Known rows, with every step that occurs:
kuvuf-renuz-soro-lezu-bugif-lono: [-3.03  0.56  2.01  3.11  0.63  0.44  1.01  1.14  1.77  0.71  1.38  0.60
  1.57  0.64  0.12 -0.42  0.85  0.88 -2.47  0.03  0.55 -0.25  1.32  1.63]
tumu-lono-bugif-renuz-sebov: [ 2.25  1.35  0.64 -0.45  0.00  2.31 -0.85  1.85 -2.16 -1.21  0.77  0.21
  0.67  1.43  0.36 -0.72  1.48  1.94  2.09  3.45  1.51 -3.68  0.69  2.13]
bugif-lezu-kufa-kuvuf-renuz-kavor: [ 0.41 -1.80  1.47  1.24  4.40 -1.40 -2.67  0.60 -0.25 -1.78 -0.83  1.83
 -1.30  0.97 -1.59 -0.39  0.65  1.80 -1.58 -1.28  0.70  0.94 -0.79 -0.46]
kuvuf-kufa: [-0.20 -2.02  1.47  0.74  2.36  1.12 -0.77  0.88 -1.15 -0.83 -1.34  1.24
 -0.96  1.27 -1.76 -1.04  0.96  0.54  1.65 -0.22  0.37  1.60  0.69  2.63]
lezu-bugif-renuz-sebov: [-2.47  1.11 -0.02 -0.86 -2.53  0.15  1.54  1.53 -1.10 -0.05 -0.66  0.25
  0.63  1.24  0.79 -1.02  2.00  0.01  0.42  2.46  0.35 -2.64  0.40  1.82]
bugif-renuz-sebov: [-2.06  0.78  0.85  0.38 -1.01  0.49  0.71  1.72 -1.53 -0.49 -2.06  0.45
  0.60  1.68 -0.02 -0.89  2.28  0.49  1.29  3.06  0.83 -2.67  0.52  2.23]
sebov-renuz-soro-lezu: [-4.50  1.34  4.15  3.19  2.42  1.44  2.75  2.28 -0.12  0.85 -1.79  0.33
  1.69  1.09 -1.57 -0.53  1.13  1.03 -0.37  0.56 -0.01 -0.15 -0.16  2.04]
tumu-lono-bugif: [ 3.80  0.54  1.37 -0.87  1.17  2.91 -2.03  0.89 -1.43 -0.97  1.67  0.03
 -0.04  1.31 -0.07 -0.76  0.74  1.77  1.32  1.71  1.46 -0.31  0.25  2.40]
kufa-lezu: [-0.22 -1.97  1.54  1.29  1.15  1.23 -0.90  0.49  0.33  0.48 -0.04  1.27
 -0.06  0.80 -1.35 -1.04  1.36  0.18  0.05  0.19  0.99  1.73  0.15  2.84]
lezu-soro: [-1.75  0.07  3.33  0.65 -0.04  0.87 -0.01  1.07  0.79  0.20 -0.35  0.96
  0.13 -0.01 -0.41 -0.50  1.67  0.70  0.71  0.88  0.86  1.61 -0.09  3.04]
tumu-lono-bugif-lezu-kufa: [ 3.82  0.41  1.75 -1.91  3.17  3.01 -3.14  0.71 -2.10  0.11  1.55  0.08
 -0.38  0.36 -0.78  0.00  1.21  2.20 -0.25  1.30  1.14 -0.33 -0.61  1.61]
sebov-renuz-bugif: [-0.45  0.49  0.75 -0.34  0.94  0.19  1.05  0.51 -1.33 -0.23 -1.46 -0.29
  1.11  2.83 -0.77 -1.27  0.91  0.56  0.45  1.64  0.55 -0.47 -0.48  2.74]
kufa-lezu-bugif-renuz-soro: [-2.73  0.77  0.72  0.62 -0.35  1.08  1.55  1.59  1.18  1.17  0.21  1.35
  0.67  0.09 -0.64 -1.12  1.69  0.16 -0.12  0.10 -0.22 -2.02  0.52  2.47]
lezu-kufa: [ 0.15 -1.22  1.50 -0.65  1.69  0.82 -1.01  0.11 -1.36 -1.04 -0.22  0.44
 -0.28  0.80 -1.88 -0.75  1.54  0.48 -0.46  0.31  0.99  1.65 -1.37  1.85]
soro-lezu-bugif-lono: [-0.56  0.25 -0.63 -0.53 -0.97  2.34  0.07  0.47 -0.01 -0.24  1.52 -0.63
  1.30  0.40  0.01 -0.46  1.03  0.45 -1.89  0.93  0.93  0.18 -0.15  1.25]
lezu-bugif: [-0.77  0.12  0.84 -1.19 -1.08  0.92  0.23  0.39 -0.43  0.19  0.38  0.02
 -0.07  1.14  0.23 -1.12  1.19 -0.23 -0.41  0.59  0.30  0.98 -0.10  1.95]
renuz-soro-lezu: [-4.38  0.54  4.43  3.19  1.09  2.03  0.87  1.61  0.27  1.06 -0.48 -0.05
  1.46  0.54 -1.20 -0.48  1.74  0.89 -1.13  0.42  0.76  0.81  0.49  2.57]
sebov-renuz-kavor: [-0.80  0.92 -0.13 -0.09  2.44 -0.36  1.34  1.41 -0.30 -1.36 -2.79  0.86
  0.66  1.59 -1.12 -1.45 -0.21  0.66  1.44  0.40  0.18 -0.60 -0.56  0.99]
bugif-renuz-kavor: [-0.80  1.60 -2.12 -1.55  0.09  0.36 -0.32  1.47 -0.35 -1.92 -2.56  1.17
  0.26  1.10 -0.51 -1.39  0.78  0.74  2.01  1.02  0.29 -3.15 -0.16  0.78]
renuz-soro: [-2.36  1.03  3.82  1.70  1.17  1.39  0.82  1.07  0.64  0.76 -1.11  0.09
  0.67  1.14 -0.99 -0.95  1.72  0.46 -0.30  0.52  0.43  0.83  0.83  3.36]
lono-bugif-renuz: [ 1.92  1.75 -1.57 -1.94  0.57  2.52 -1.15  1.38 -1.46 -1.15 -0.61  0.92
 -0.04  2.09 -0.52 -0.76  1.52  1.59  1.73  1.99  0.72 -2.45  0.33  1.21]
soro-lezu-bugif: [-2.97 -0.44  1.50  0.57 -1.07  1.67  0.12  0.96 -0.70  0.33  0.90 -0.08
  0.73  0.43 -0.07 -0.55  1.22  0.36 -1.35  0.52  0.64  0.91 -0.43  1.10]
lono-bugif-lezu-kufa-kuvuf-renuz-sebov: [ 2.05 -1.84  2.34  1.90  4.03 -0.28 -2.53  0.91 -1.55 -0.61  0.69  1.45
 -0.81  1.92 -1.11  0.13  1.63  2.58 -1.64  0.69  1.61  0.55  0.37  0.27]
kufa-kuvuf-renuz-soro: [-1.30 -1.35  4.13  5.01  2.43 -0.92  0.08  1.21  1.10 -1.74 -0.04  1.56
 -0.77  2.32 -0.98 -0.97  0.98  1.51 -0.68 -0.73  0.84  1.50  1.14  1.55]

Rows:
[ 0.21  0.20  1.31 -1.34  0.61  1.07 -2.20 -0.14 -1.08  1.56 -0.79 -0.75
  0.52  2.08 -0.05 -0.63  1.92  0.61 -1.35  1.59  0.85  0.24  0.18  2.91] => renuz-bugif-lezu
[-0.18 -3.47  1.25  2.04  2.97  1.11 -0.80  1.04 -0.26 -0.11 -0.65  2.12
 -0.82  0.57 -2.36 -1.08  1.00  0.54  1.34 -1.01  0.60  1.83  0.86  3.01] => kuvuf-kufa-lezu
[ 1.71 -0.92 -1.14 -1.01 -0.16  1.52 -0.14 -0.02  1.25  0.33  1.68  0.51
  0.58  0.34 -0.40 -1.04  0.97 -0.10 -1.26  0.31  0.84  0.51  0.37  2.66] => kufa-lezu-bugif-lono
[ 3.06 -2.61 -0.36  1.05  2.31 -1.11 -1.58 -0.67 -0.35 -3.77  1.68  0.61
 -0.21  2.35 -1.53 -0.90  0.87  1.58 -1.95 -0.04  1.90  0.58 -0.59  1.11] => lezu-kufa-kuvuf-renuz-bugif-lono
[-1.10  0.62  2.62 -0.84  0.18  0.72 -1.60  0.32 -0.01  2.07 -0.46 -0.22
  0.87  0.73  0.16 -0.23  2.14  0.98 -0.91  1.44  0.94  0.35  0.12  3.37] => renuz-bugif-lezu-soro
[ 1.47 -2.57 -1.16  0.12  1.81  1.37 -0.18  0.52  0.48 -0.28  1.03  1.49
 -0.28  0.14 -1.52 -1.08  0.61  0.24  0.20 -0.95  0.34  0.80  0.98  2.68] => kuvuf-kufa-lezu-bugif-lono
[ 1.11  1.30  2.18 -0.99  2.06  2.44 -2.21  1.23 -0.10  1.76 -0.03  1.00
 -0.06  0.41 -0.19  0.24  1.76  1.98 -0.05  1.25  0.85  0.57  0.49  1.99] => lono-bugif-lezu-soro
[-1.20 -1.99 -0.85  0.27  1.04  0.95  0.26  1.60 -0.33 -0.20 -0.26  2.31
 -0.73  0.18 -1.52 -1.16  1.05  0.29  1.61 -0.80 -0.31 -1.01  0.64  1.92] => kuvuf-kufa-lezu-bugif-renuz
[-1.08 -2.73  2.44  2.36  2.10  1.06 -0.99  0.77 -1.57 -2.67  0.74  0.58
 -0.26  0.72 -2.44 -0.29  1.41  1.63 -1.45 -0.59  1.56  1.95 -1.74  0.16] => soro-lezu-kufa-kuvuf
[ 1.91  0.85 -1.42 -2.41 -0.88  1.65  0.21 -0.18  0.37 -0.65  0.99 -0.61
  0.55  1.05  0.35 -0.98  0.97 -0.09 -1.16  1.13  0.55  0.15  0.25  2.13] => lezu-bugif-lono
[ 2.02  1.17 -1.25 -1.35  1.10  0.83  1.08  0.05 -0.67 -1.03 -0.92 -0.87
  1.69  2.78 -0.62 -1.16  0.69  0.63 -0.28  2.18  0.80 -1.19 -0.16  2.92] => sebov-renuz-bugif-lono
[-1.44 -1.54  3.12  1.82  0.67  0.82 -0.29  1.05  1.50  1.05  0.41  1.94
  0.21 -0.60 -1.09 -0.62  1.66  0.59  0.42  0.00  1.09  1.73  0.16  3.42] => kufa-lezu-soro
[ 0.67 -2.78  0.25  2.36  1.97 -0.17 -1.57 -0.11 -0.71 -3.13  2.26  0.29
  0.78  1.60 -1.65 -0.32  0.93  1.95 -2.74 -0.16  2.17  0.48 -0.88  0.44] => soro-lezu-kufa-kuvuf-renuz-bugif-lono
[ 0.84 -0.58  1.47 -0.27  3.58 -0.15 -0.20  0.54 -1.88 -0.95 -1.13  0.08
  0.04  2.41 -1.80 -0.60  1.21  1.53 -1.19  0.52  0.51 -0.03 -1.53  1.26] => sebov-renuz-bugif-lezu-kufa-kuvuf
[-2.98  0.05  3.89  3.61  1.75 -0.42  0.38  1.17  1.23  0.67 -0.57  1.32
  0.29  1.62 -0.50 -0.85  1.17  0.75 -0.57  0.08  0.45  0.85  1.41  2.63] => kuvuf-renuz-soro
[-2.81  1.50  1.99  1.17 -0.05  2.28  1.54  1.14  1.10  0.87  1.11 -0.71
  2.04  0.04 -0.33 -0.48  1.36  0.63 -2.26  0.47  0.55 -0.27  0.62  2.27] => renuz-soro-lezu-bugif-lono
[-2.86 -3.78  3.83  5.07  1.99 -1.17 -0.54  1.25 -1.36 -2.29  1.04  1.29
  0.16  1.07 -1.72 -0.18  1.43  1.74 -1.95  0.06  2.10  1.39 -0.67  0.12] => soro-lezu-kufa-kuvuf-renuz-sebov
[-3.45 -1.35  4.06  5.36  1.19 -0.66  0.80  1.57  1.15 -1.19  1.36  1.29
 -0.11  1.49 -0.55 -0.65  0.86  1.58 -1.98 -1.21  0.69  0.98  0.78  0.56] => kufa-kuvuf-renuz-soro-lezu-bugif
[-3.51  0.87 -0.16 -0.58 -1.75  1.83  0.63  1.65 -0.94 -0.20  0.10  0.32
  0.79  0.41  0.03 -0.52  1.49  0.55 -0.20  1.21  0.19 -1.85 -0.58  0.48] => soro-lezu-bugif-renuz
[-2.23 -0.65  0.15  0.56 -1.54  0.14  1.19  1.53 -0.07  0.88  0.14  1.28
  0.67  0.47 -0.09 -1.09  1.89  0.03  0.11  1.39  0.53 -2.11  0.50  2.32] => kufa-lezu-bugif-renuz-sebov
[-1.56 -3.44  2.05  3.39  1.80 -0.79 -1.53  0.33 -1.22 -2.58  1.61  0.70
  0.29  1.65 -1.77 -0.47  1.14  1.91 -2.23 -0.59  1.92  1.08 -1.13  0.24] => soro-lezu-kufa-kuvuf-renuz-bugif
[ 2.58 -0.10  3.92  2.10  4.80  1.31 -2.37  1.37 -0.57 -0.79  2.17  1.14
 -0.69  0.97 -1.05  0.02  0.89  3.11 -1.03 -0.11  1.08 -0.39  0.28  1.01] => tumu-lono-bugif-lezu-kufa-kuvuf-renuz-soro
[-3.18 -1.20  4.69  3.97  2.71  1.11  0.55  1.40 -0.20 -1.40  0.52  0.44
  0.68  0.36 -2.53 -0.34  1.73  1.70 -1.95 -0.90  1.12  1.25 -0.74  1.27] => renuz-soro-lezu-kufa-kuvuf
[-2.93 -1.76  4.53  6.04  2.32 -0.42  0.12  1.64  1.00 -1.61  0.49  1.45
 -0.14  1.78 -1.18 -0.52  1.00  1.91 -1.39 -0.91  1.09  1.33  0.86  0.91] => kufa-kuvuf-renuz-soro-lezu
[ 1.10 -1.52  2.44  0.01  3.66  0.91 -2.23  0.35 -1.46 -1.01 -0.66  0.61
 -1.43  0.98 -1.98 -0.09  1.77  1.35 -1.69 -0.30  0.67  2.02 -1.28  0.76] => bugif-lezu-kufa-kuvuf
[-2.13 -2.42  0.24  1.47  0.57  0.09  0.98  1.94 -0.67  0.16 -0.37  2.09
 -0.12  0.30 -1.21 -1.10  1.48  0.31  1.44  0.15  0.14 -1.56  1.21  2.49] => kuvuf-kufa-lezu-bugif-renuz-sebov
[-3.39  1.24 -1.54 -0.75 -1.25  0.88  0.41  1.73 -0.50 -0.97 -0.45  0.52
  1.12  0.06  0.01 -0.91  0.74  0.71  0.03  0.38  0.18 -2.70 -0.59 -0.29] => soro-lezu-bugif-renuz-kavor
[-0.98 -2.15  3.83  3.89  3.61 -1.20 -0.24  0.79  0.22 -2.37  0.48  1.63
 -0.81  1.50 -2.20 -0.76  1.19  1.58 -1.41 -1.28  1.02  1.72 -0.35  1.05] => lezu-kufa-kuvuf-renuz-soro
[-0.35  0.94  0.86  1.46  2.62  2.26 -0.15  2.11 -1.10 -2.26  0.63  1.01
  0.52  1.15 -2.14 -0.26  1.75  2.89 -0.27  0.28  1.06 -2.55 -0.42 -0.05] => lono-bugif-renuz-soro-lezu-kufa-kuvuf
[ 3.06 -1.36  1.37  0.63  4.58  0.56 -3.21  0.64 -1.18 -0.99  0.83  1.64
 -1.39  1.80 -1.39  0.09  1.17  2.64 -1.50 -0.24  1.11  0.99 -0.15 -0.13] => lono-bugif-lezu-kufa-kuvuf-renuz
[-1.07 -0.21 -0.90 -0.80 -0.99  1.07  0.43  1.21  0.29  0.44  0.21  1.46
  0.02  0.40 -0.38 -1.09  1.48 -0.01  0.35  0.44  0.09 -1.39  0.01  1.76] => kufa-lezu-bugif-renuz
